Known rows, with every step that occurs:
L Z P: [-70 65 -87 -26 49 1 24 18 37 6 -8 -29 -66 -14 -30 -26 51 -8 -27 27 13 1]
Z R: [1 2 -80 28 6 27 -54 -17 -37 -10 -8 14 -38 36 60 -54 -58 -15 23 41 8 13]
N A L: [-35 -32 89 34 -33 9 -21 -33 -21 -51 37 -28 33 9 23 31 73 -52 -66 28 32 -2]
R M K L Z: [24 11 58 -38 -9 -41 12 56 58 4 -27 12 19 -14 -12 6 11 -2 -7 -32 18 -30]
P Z: [-1 -9 -7 29 77 25 41 -22 12 53 35 -79 -7 -7 -14 33 46 8 15 59 49 -22]
R M K: [29 14 29 -25 -12 -48 -1 36 38 -16 4 13 20 20 31 13 -12 6 -12 -24 6 -14]
Z R M N: [49 -17 -55 15 -13 -7 -49 -16 -28 -23 -23 29 -39 48 42 -49 -98 -8 62 -16 2 41]
N A L R Z P: [-44 -45 76 19 -40 48 6 6 -11 -76 18 -30 49 -12 -7 45 34 -13 -56 25 28 3]
Z L R M: [-6 -13 -20 -1 50 21 -19 24 43 -82 32 15 83 -51 12 40 -71 46 9 2 -6 -2]
Z R M K: [30 -13 -54 -1 -21 -9 -43 17 -8 -20 -31 53 -5 33 52 -38 -88 -10 26 -3 12 21]
M N A: [-2 21 -12 12 -44 -5 -8 -83 -38 24 29 -23 -71 53 17 -2 24 -17 16 17 -30 42]
K M H: [-39 63 27 -45 15 -38 40 -43 6 23 -17 -53 -49 44 29 18 47 40 -5 -38 -25 -80]
N A L R M H: [-42 -45 103 -3 -52 17 -16 -18 11 -74 18 -32 53 7 2 35 35 -8 -45 -5 -3 -8]
P Z L: [-2 -21 -46 38 98 15 41 -22 12 35 48 -37 49 -55 -14 60 10 17 20 52 59 -6]
R M: [46 -8 64 6 30 -35 -12 34 28 -53 20 -40 4 13 34 6 -7 4 1 -25 28 -22]
P Z R M N A L: [30 -71 -5 35 25 19 14 -34 -12 20 -10 -20 15 4 -24 20 -26 -19 50 14 62 33]
A L Z R: [-48 6 -13 14 0 9 -33 -11 -5 -14 -6 38 27 18 -38 -45 30 -51 -31 -11 4 12]
R Z L A: [50 -52 -17 50 57 29 62 57 -54 -29 72 18 68 -65 -24 45 -17 29 -20 -26 10 -8]
A L: [-34 17 38 34 -11 -9 -29 -25 -10 -34 33 -7 54 28 10 1 43 -29 -45 19 9 -19]
H M: [17 55 69 3 -31 -29 -24 -20 -21 39 -18 -37 -52 14 62 2 53 -8 -4 -8 -52 -27]
A L Z R M: [-27 -9 11 10 2 -5 -31 4 6 -30 -12 39 40 14 -40 -39 17 -50 -25 -32 12 13]
H M K L: [4 71 69 -28 -79 -39 -7 -7 -2 84 -57 5 -27 -6 44 13 58 -4 -10 0 -58 -41]
M R Z: [26 2 -24 -15 -26 10 12 8 -28 54 17 26 -32 4 -37 -34 -26 50 16 8 -49 15]
Z R M: [42 -28 -30 20 9 1 -51 14 -17 -44 -19 15 -16 28 55 -42 -84 -13 36 -4 27 15]
N A L Z P: [-62 -18 50 13 -23 8 -2 -20 0 -46 15 -21 14 -11 -13 22 84 -56 -71 21 38 11]

Rows:
[19 6 -34 26 23 19 69 70 -47 -6 27 -32 -11 -28 0 20 -14 43 -10 11 52 -17] : R Z P
[-3 -1 -43 -17 45 8 -19 31 20 1 -28 21 -50 5 -30 -68 -8 -33 10 -34 6 21] : L Z R M
[1 -46 -51 46 103 28 54 -28 16 6 56 -37 64 -61 -29 76 22 11 4 54 33 -5] : P Z L A
[14 55 39 -27 -69 -37 -36 -42 -11 68 -38 2 -67 16 31 -21 26 16 15 0 -101 2] : H M R
[24 -13 38 -9 -26 -45 5 -10 15 -43 -3 -10 -13 18 -17 12 -1 -17 11 -48 16 37] : R M N A L Z P
[48 -27 -11 42 52 18 49 63 -57 1 63 18 54 -61 -9 29 -29 36 -5 -27 36 -9] : R Z L
[46 7 35 -9 -54 -21 3 -11 -36 50 -20 32 -17 -29 -4 10 6 29 10 -30 -100 11] : H M R Z L A
[24 -45 -40 16 50 10 23 -14 2 39 -6 -40 -2 -4 -6 9 -37 20 58 15 46 0] : P Z R M H
[-45 64 -16 -45 -28 -7 19 18 39 79 -30 31 -6 -15 -24 -10 56 -9 -30 29 -12 -36] : M K L Z
[40 -42 -19 23 -37 -7 -54 -25 -34 -41 -24 38 -9 42 32 -34 -82 -30 42 -22 14 49] : Z R M N A L
[-44 -40 55 21 -25 20 -23 -22 -16 -38 10 3 14 2 -9 -1 63 -68 -56 7 27 20] : N A L Z R
[2 6 -61 -21 29 2 -17 10 11 17 -32 31 -66 18 -38 -73 -18 -30 29 -42 -10 40] : L Z R M N
[-40 46 -19 -44 -51 29 36 45 32 38 -38 17 25 -26 -15 21 -5 42 -16 49 -9 -40] : M K L R Z P
[6 16 -68 -20 -32 4 25 13 -20 38 4 20 -37 -9 -32 -21 -40 63 15 30 -31 21] : M R Z P
[-18 -5 -35 -17 36 7 -12 13 42 -67 31 12 81 -50 11 38 -74 67 15 -13 -27 -9] : Z L R M H
[24 9 33 -26 -1 -62 3 10 26 -22 22 -43 -1 15 32 2 -14 46 14 -57 -13 -36] : R M H
[36 -10 62 -20 -15 -35 14 43 50 -27 -11 3 41 -11 6 28 5 3 -17 -16 6 -36] : R M K L A
[-3 -10 24 13 -64 21 6 -56 -45 3 22 0 -15 43 -29 8 8 -8 10 -11 -36 46] : M N A L R Z
[-40 53 -41 -43 -36 1 6 16 28 77 -45 48 -9 -12 -19 -26 25 -14 -16 30 -9 -24] : M K L Z R
[-27 23 73 -26 -19 5 23 -66 -3 -11 -33 -25 -39 63 -11 34 41 -9 3 -26 -19 -15] : K M N A L R
[-11 9 -59 -33 22 2 -13 32 25 18 -37 48 -41 8 -31 -65 -10 -31 5 -34 -4 25] : L Z R M K
[44 31 56 -20 -66 -24 -5 -7 -38 79 -33 11 -55 -1 6 -15 15 28 18 -28 -87 3] : H M R Z
[-33 21 -77 -12 43 26 -21 8 4 25 -20 20 -65 10 -25 -75 10 -34 2 -3 -6 20] : L Z R
[-35 10 -55 4 49 39 -22 4 28 -58 39 13 68 -45 15 32 -54 44 0 34 -20 -3] : Z L R
[32 -64 -21 21 43 28 34 1 18 29 -23 -20 27 -24 -26 28 -21 -3 39 35 50 -5] : P Z R M K L A
